Each row was made from one path, in order. Every step used is in the known rows, and no mark comes twice. Write each row's path.
In the rows, 128 means zero.
Known rows:
P G X M J Y: [106  89 128 156 149  81 122 180 129 102 204 193 175 132 125  90  84 132
 132 155 146 127 141 115 134  79 132 163  96 179 155 114 125 112 114 147
 118  97 102]
P U S D K: [128 100 145 130 133 122 117  97 145  85 119 156 156 138 123 121 121 106
 143 156 144 150 107 119 136 106 116 118 127 210 189  91 139 117 127 132
 120 113 100]
G P U: [111  99 126 135 138 118 124 114 148 138 131 174 141 149 144 132 122 103
 100 127 124 124 136 104 126 106 137 139 130 226 186 137  91 112 125 135
 136  99 101]
H U S D: [150  91 131 103 150 144 107  95 119  85 118 145 149 103 123 108 110 114
 133 140 116 139 121 117 127 116 118 113 153 210 187  75 133 103 132 137
 132  97  95]
K M X G: [129 120 133 140 105 161  90 147 143  93 176 189 125 141  99 132  97 127
 103 118 127 151 130  94 139  93 121 132 133 199 159 143 122 113  90 127
  97 121 117]
K G: [132 102 143 132 130 146 107 141 139 111 148 180 137 126 121 123 122 118
 117 143 103 142 129 112 144  92 121 128 121 183 153 129 108 107 124 140
 165 107  97]
H U S D X M: [146  86 155 115 155 139 116 123 126  93 135 157 150 110 138  79  77 132
 132 150 122 144 123 106 133 121 104 103 155 202 189  65 138 112 120 121
  99  94 121]
S M J Y F: [122  58 138 128 126 109 129 152 115  88 181 139 130 115  94 110 103 113
 138 135 116 130 161 131 136 137  93 138  68 196 154 133 165 134 128 146
 142 133 100]
Y H U S D K: [142 104 141  94 158 135 111  74  89  67 111 173 133  99 101 108 105 111
 132 159 128 140 123 114 150 128 100  82 136 208 172  79 162 121 114 132
 147 104  65]
Y H U S D: [151 102 118  96 160 142 109  88  97  81 118 162 140  97 117 104 101 104
 120 143 125 128 134 112 135 125 110 100 150 209 184  80 146 100 127 136
 144  98  81]
P G X M: [119 124 129 156 154 103 115 141 135 108 174 204 168 132 142  96  86 123
 122 134 125 127 135 108 139  77 134 145 128 172 155 121 103  94 107 126
 130  94 124]
G X M: [127 117 143 155 122 116 113 144 123 116 167 187 166 132 134  98  88 137
 130 133 110 130 126 109 125  83 129 131 120 162 147 120 108 114  92 123
 124  91 118]
U S M X G P: [136  75 147 124 118 146  90 113 158  98 166 197 101 148 107 144 108  86
 112 115 117 130 132  95 129  94 103 149 144 223 178 135 109 110 121 121
 121 115  97]
U S M F Y H: [132  91 130 114 135 101 125 105  80 102 162 154 133 115 114 131 120  93
 125 108 122 123 157 103 124 129 108 107 110 181 163 111 152 140 166 103
 118 100  90]
P G K: [131 121 118 135 167 123 126 114 133 106 173 206 142 131 130 120 119 110
  95 135 136 126 137 101 146 101 146 131 118 185 149 129 105  85 116 136
 149 112 123]
F Y H U S: [128 100  93  89 146 126 109  84  79 105 127 160 129 103 114 125 113 110
 117 134 111 126 143  98 131 121 116 102 136 193 166  96 136 114 155 139
 138 101  70]
F Y: [127  93 121 127 109 123 104 122 114 114 151 153 130 122 119 138 113 129
 114 130 105 141 147 109 130 115 132 123 115 175 154 115 123 111 143 135
 136 103  97]
D S U: [133  94 140 136 110 124 101 124 131 101 136 145 126 155 134 107  98 129
 130 139 125 145 115 124 123 121 131 132 128 178 155 118 108 102 124 117
 147 111 110]
M F Y H U: [127 104 123 112 153 108 121  93  52 117 141 159 126  99 118 121 120 124
 104 120 113 117 166 106 137 138 123  96 114 195 163 111 156 143 148 114
 128  94  70]
M X G P U S: [119  95 119 139 125 140  95 106 165 118 141 196 117 170 124 148 125  91
 104 128 138 128 116  92 125  80 120 161 151 238 197 141  93 107 127 135
 102 116  94]
F Y J M: [121  91 136 120 102 131 113 144  91 111 178 132 152 141  93 153 124 105
 137 126 115 139 145 130 122 121 132 133 120 195 174 109 128 112 136 134
 120 100  94]
G K: [140 115 135 137 135 137 121 116 121 113 164 189 137 130 122 122 122 125
 105 131 119 128 127 102 129 109 139 115 109 178 138 130 112 103 101 132
 142 110 119]
S D K: [138  96 165 130 119 133 106 114 124  77 135 167 136 120 105 119 105 127
 129 151 125 156 128 125 148 121 116 106 114 188 159  99 153 120 103 130
 146 107  97]
S M: [146  89 148 126 118 131 114 131 135 106 164 153 132 111 127 122 103 101
 123 118 103 137 144 113 128 122 111 122 115 192 160 120 122 108 123 116
 150 111 109]
D S M F Y: [132  65 178 136 117 109 112 124  97 113 168 146 113 123 124 124 101 110
 127 123 115 127 167 123 132 151 122 127 107 186 168 112 147 128 154  85
 114  96 121]
K M X G P U: [ 98 110 132 142 119 141  99 132 163 122 161 207 122 172 122 137 105 107
  87 117 138 131 137  90 138  82 135 149 144 244 190 155  97 121  95 128
  92 116 109]
J M: [145 111 128 122 120 143 122 145 113 108 171 150 153 129 109 133 116 106
 135 120 120 149 131 125 130 126 115 125 121 196 160 130 113 110 103 119
 124 107 104]
J M F Y H U: [130 105 126  99 148 110 130 111  41 115 161 154 135 109 107 125 123 108
 123 114 120 123 170 118 146 153 118  97 115 210 167 116 154 147 133  96
 115  96  71]
M J: [130  97 130 143 117 132 112 153 121  99 166 139 140 118 104 129 112 131
 128 146 113 145 133 126 113 112 120 127 106 180 159 114 136 108 126 148
 128 115  91]
X G K M J Y: [106 104 139 133 129 125 119 160 119 104 215 199 145 147  91 122  99 147
 102 146 145 121 133 106 145  86 141 133  88 195 139 144 130 141  83 150
 111 117 108]
X G K M F: [120 141 156 146 148 133 116 117 104 118 189 203 147 150 109 128 115 144
  94 114 133 119 130 100 147  93 147 114 110 184 141 157 122 151  84 114
  98 105 130]
Y J M: [134 105 141 125 114 145 118 151 103 104 173 132 164 139  99 143 125 101
 144 123 122 142 125 133 117 120 124 132 125 201 174 119 118 106 113 134
 128 102 104]
X G P U: [110 108 132 139 133 122 102 104 152 142 140 193 124 158 129 146 118 110
  92 134 119 107 136 110 141  89 136 148 137 235 189 158  88 121 119 135
 137 100  97]
U S: [144 109 110 122 134 141 112 117 129 100 138 150 157 124 121 134 119 113
 135 125 122 149 107 107 113 103 118 125 132 175 156 113 109 103 135 142
 128 106 106]
P U S: [135 112 104 131 137 130 122 111 145 114 131 145 164 139 140 129 128 102
 134 130 134 138 108 105 113  97 125 134 134 200 183 118 101 102 144 138
 118 112 107]
F Y J: [118  89 132 129 105 129 101 128 102 112 157 137 141 135 105 149 121 122
 120 132 107 133 141 116 114 106 140 130 121 180 168 104 130 104 154 149
 134 100  98]
X M J Y H U: [125  74 120 119 150  95 129 160  77 108 182 169 150 102 120  82  91 133
 123 143 136 119 152 113 133 122 112 116 102 204 163 104 155 133 115 146
 131 100  68]
H Y J: [127 111 138 149 103 151 117 119 123 115 161 134 152 133 110 146 109 114
 118 147 112 142 129 115 130 125 141 125 147 200 162 131 119  95 129 159
 150 114 100]
K M J: [112 113 128 138 120 139 116 166 123  98 176 143 158 128 104 122  97 137
 124 131 122 152 131 115 115 103 128 118 109 183 156 112 133 121 109 151
 107 115 104]
U S M: [149  93 133 116 126 137 115 120 136  96 153 145 144 117 125 126 110  93
 142 116 115 142 121 108 117 111 106 124 127 187 164 110 115 107 140 123
 136 111 111]

Write each row's path:
[103  77 183 134 140 120 112 108 159 109 117 210 127 155 123 119 118 100
 108 165 125 131 138 121 167  88 125 129 123 234 194 116 120 130 117 135
 162 102  83]
S D K G P U
[151  89 136 100 149 137 114 102 120 101 141 143 137 102 133 114 110  95
 137 121 103 133 123 107 120 119 102 114 138 209 176  97 122 110 138 120
 142 107  96]
H U S M
[ 95  75 184 155 120  99 116 186 122  97 190 211 160 139  99  94  98 147
 154 180 125 139 119 121 151  67 109 135  72 169 133 119 143 155  94 148
 139 102  73]
D K G X M J Y
[140  91 180 155 140 121 129 148 116 101 159 156 154 123 136  87  86 146
 119 132 135 144 149 113 138 134 115 110 118 178 174  95 153 136 114  97
  86  88 138]
S D X M F
[121  76 158 144 111 129  99 120 171 124 165 199  94 154 128 137 110  77
  94 120 120 113 153  99 139  99 114 157 133 252 200 149 106 115 115 107
 123 121 100]
S M X G P U
[113 106 149 168 114 112 113 167 120 108 185 169 165 131 115  99  88 143
 139 150 108 132 128 125 115  83 125 134 105 163 150 108 129 116 101 141
 110  99 105]
G X M J
[145  94 162 135 122 154 112 130 143  88 139 156 126 109 119 111  90 130
 111 157 122 154 142 107 140 132 109 112 122 193 169  92 143 106 116 120
 127 103 123]
S D X
[139 101 148 139  93 163  87 156 119  92 193 162 128 152  79 155 124  98
 133 127 127 140 126 124 132 106 115 151 136 215 179 137 125 101  99 125
 109 120  96]
Y J M X G
[155  88 141 131 106 153  88 127 151  86 174 173 110 129 106 138 108  92
 130 122 115 141 124 103 128  98  97 142 139 203 171 128 125 103 126 115
 117 128 102]
U S M X G
[142  91 137 142 108 139  96 121 170 102 165 171 117 145 125 134 116  78
 126 124 127 130 121 100 128  92 103 152 136 227 196 131 116 102 134 109
 105 132 106]
P U S M X G
[123  58 123 117 137 114 130 140 119  82 174 133 147 121  94 115 110 104
 155 133 125 136 138 124 124 126  87 142  82 192 159 119 158 133 143 154
 128 130 100]
U S M J Y F
[132  87 144 106 144  99 125  97  62 113 155 155 115  92 120 114 111 101
 111 113 104 110 179 107 141 146 112  95 110 205 170 112 165 146 151  94
 137  98  74]
S M F Y H U
[132 114 139 137  96 157 127 137 110 114 185 128 164 142  94 152 115  96
 134 141 118 146 132 128 137 138 136 130 147 215 169 134 114 101 111 142
 137 113 100]
H Y J M
[113 120 178 146 121 136 105 125 133  95 143 212 137 129 103 121 115 126
 136 172 101 146 112 111 155  76 114 119 102 171 132 128 121 129  95 131
 166 106  84]
D K G X
[114  77 115 133 134 115 126 147 107  93 165 143 145 123  89 115 112 135
 135 143 125 140 144 127 133 130 106 138  77 185 148 134 157 130 126 165
 134 127  97]
M J Y F
[124 103 139 129 132 136  91 110 134 125 148 198 116 145 113 148 109 126
  91 131 110 118 137 110 143  96 129 140 136 210 163 154  95 120 108 141
 148  96  93]
X G P
[130  52 151 132 133 118 125 176 137  78 179 147 164 124 116  86  79 140
 143 163 155 153 127 113 126 115 101 133 108 188 177  69 157 126 128 141
  84  98 112]
U S D X M J Y
[129 119 131 138 123 156 123 144 135  95 185 203 136 144 113 114 106 120
 100 115 137 152 127  80 127 101 135 118 114 187 138 125 122 106  78 124
 101 125 134]
G K M X
[122 131 121 145 150 121 111 123 139  99 156 194 153 123 126 120 102 115
 117 145 121 133 133 105 138  87 133 143 123 178 154 126 104  88 118 133
 149 100 111]
P G X
[122  87 155 132 104 158  94 145 122 106 186 183 118 169  79 163 122  91
 115 121 127 130 135 119 132 103 122 157 143 237 187 143 110 110  95 131
 113 109  90]
Y J M X G P
[111  85 150 121 142 116 119  85 145  96 112 181 146 154 124 127 119 100
 129 148 145 137 116 115 138 103 123 128 135 229 196  98 122 126 124 137
 126 101  92]
G P U S D K
[104  75 160 156 122 103 118 195 127 110 197 199 166 136 115  88  96 140
 137 166 121 128 132 116 138  64 119 152  88 172 144 118 124 134 106 148
 135  96  89]
K G X M J Y
[137 122 142 140 130 139 100 106 126 116 175 206 121 135 109 135 117 133
  93 140 114 115 126 110 147  92 139 127 115 188 139 150 109 113  94 133
 145 113 113]
X G K
[ 99 107 142 133 123 117 118 141  80 111 168 131 168 146 105 143 120 134
 121 105 127 139 144 109 114 108 149 118 115 176 167 112 145 145 142 131
  90  91 113]
K M F Y J
[132  88 132  91 144 140 110  85  97  82 121 161 114  95 111 108  89 118
 110 162 119 137 153  95 146 138 101  90 139 207 185  61 162 113 150 125
 123  97  84]
F Y H U S D X
[150  99 130 132 104 155 117 161 125  91 179 161 136 131 104 130 119  98
 136 115 128 163 133 111 128 129 107 133 123 204 162 126 122  98  99 110
 104 120 101]
J M X
[141  95 107  94 157 122 125 119  83 106 145 176 138  94 122 104 107 117
 110 135 132 121 146  97 144 135 113 110 112 211 154 121 137 122 115 134
 159  97  70]
J Y H U
[149  94 128 123 133 143 107 114 133  80 130 148 154 122 118 123 110 111
 134 137 127 149 120 117 123 107 121 126 140 187 175  88 129  97 132 140
 128 102 111]
U S D
[147 103 135  98 161 153 118  93 107  77 115 165 125  90 117  97  90 115
 115 159 128 138 134  95 141 138  93  89 143 213 182  72 153 106 124 125
 130  99  93]
Y H U S D X
[127  74 135 127  83 146 105 160 102  96 187 140 134 147  86 150 127  97
 137 122 121 153 144 115 119 122 122 141 123 203 178 102 140 101 131 126
  99 115  92]
F Y J M X
[105 109 137 160 153  73 120 132 100 118 182 194 168 140 139 105  99 133
 119 123 128 122 156 112 141  87 146 141 114 161 157 118 127 128 141 112
  99  85 117]
P G X M F Y
[131  78 155 132 117 102 121 124  99 113 169 142 130 117 123 135 118 112
 122 107 105 130 165 114 127 132 122 120 100 185 159 118 148 142 154  96
 120 101 104]
S M F Y
[120 110 162 158 127 125 108 156 136 118 167 209 160 138 133  95  96 128
 126 146  98 129 128 112 143  63 125 138 119 167 149 127  98 115 101 129
 146  90 110]
K G X M
[128  98 138 126 118 113 127 138  79 115 177 138 153 134 109 142 131 118
 133 108 122 142 154 126 132 136 126 123 106 187 160 125 135 146 136 101
  96  98  96]
J M F Y
[127 101 108 101 139 120 108  96  76 112 136 167 115  98 116 120 105 120
 100 136 101 122 162 102 141 129 122 100 127 199 161 106 141 118 139 132
 154  99  69]
F Y H U
[114 141 130 139 184 113 142 124 110 107 187 201 168 142 129 114 117 123
  96 107 156 131 140  95 142  99 153 119 113 181 145 135 118 125 104 117
 104 106 141]
P G K M F
[105 128 149 138 132 115 111 113  90 124 192 201 135 154 104 141 116 147
  89 114 127 114 151 101 151  93 153 114 105 177 140 145 133 160 108 115
  92 102 125]
X G K M F Y
[106 110 133 168 143  97 114 167 132 100 193 187 168 132 124  97  82 126
 130 150 125 131 137 123 126  76 132 147 115 172 161 109 124  99 115 145
 119 100 110]
P G X M J
[125  73 124 133 119 116 121 169 118  99 178 144 149 117 106 124 115 134
 132 146 135 144 135 119 120 118 118 140  87 188 151 118 141 122 126 153
 130 110  84]
M J Y
[133  64 136 100 141 109 128 144  90  97 179 155 121  86 106  99  98 103
 126 144 124 115 162 110 134 139  97 116  92 223 165 107 166 127 128 131
 158 111  59]
S M J Y H U
[107  94 125 126 153 130 119 115 162 131 124 192 148 162 139 132 134  88
 113 140 123 125 115 102 134  72 126 146 143 223 192 131  75 114 145 149
 143  98  90]
K G P U S
[136  82 119  84 139 118 115  87  87 102 144 160 116  95 117 118 104  91
 124 125 102 118 156  99 132 128 103 101 133 207 174  91 143 117 158 121
 146 105  73]
F Y H U S M
[132 108 153 136 130 129 127 148  78 109 176 126 176 140 100 144 140 105
 147 111 133 137 130 135 115 126 126 129 116 196 174 125 134 132 120 114
 104  95 103]
Y J M F
[125  81 112 107 148 114 125 140  83 100 163 158 135  94 105 105 107 123
 119 154 131 123 149 108 133 134 108 114 100 212 159 109 158 124 122 151
 147 107  54]
M J Y H U
[ 97  97 121 130 147 119 143 147 103  95 196 181 157 143  85 104 104 141
 115 135 141 132 142 109 140 115 126 124  68 184 133 140 153 143  90 161
 113 131 125]
G K M J Y F
[129  90 138 139 113 150  87 123 143 110 159 207 100 151 106 145 111 116
  91 125 117 135 138  99 138  96 122 149 137 217 166 149 107 108 104 132
 126 111  92]
M X G P
[116  92 157 122 135 132 111 102 173 127 147 186 110 151 135 137 100  90
 106 142 124 116 132  92 136 101 103 141 140 242 200 133  95 127 133 113
 116 108 112]
D X G P U S M
[119 102 195 144 119 139 100 120 137  76 137 211 134 126  98 110 105 124
 133 180 107 144 124 124 165  80 114 118 106 181 151 105 137 124  93 129
 168  98  87]
S D K G X
[110 118 136 140 130 135 128 154 119 105 195 176 152 137 100 116 104 139
 109 138 128 138 130 105 121  96 141 112  97 178 141 117 130 119  92 147
 109 118 120]
G K M J
[107  97 164 169 119 119 110 182 133 111 184 194 158 138 112  95  93 134
 135 166  99 130 130 127 133  59 120 139 105 165 153 113 120 122 106 146
 132 100  94]
K G X M J
[122 112 164 123 123 138 110 128 125  74 145 172 151 128 102 113  89 136
 125 139 133 163 127 114 151 113 124  98 119 191 159 100 152 131  87 131
 122 105 112]
S D K M
[111  60 116 126 140 101 139 135 137  98 169 129 152 134 112 113 117  91
 154 140 137 127 137 122 123 121  93 150  83 215 183 124 152 133 154 147
 116 137 102]
P U S M J Y F
[123 101 182 115 152 142  98  92 123  74 113 203 144 116 104 102 109 120
 149 183 105 140 104 117 158  75 105 109 133 194 164  79 140 129 104 135
 158  96  72]
H U S D K G X
[117  88 148 126 141 138 110 128 142 124 139 202 128 141 121 130 120 112
  99 136 104 128 138 107 143  89 126 136 130 204 163 138  89 116 124 145
 170  94  89]
K G P
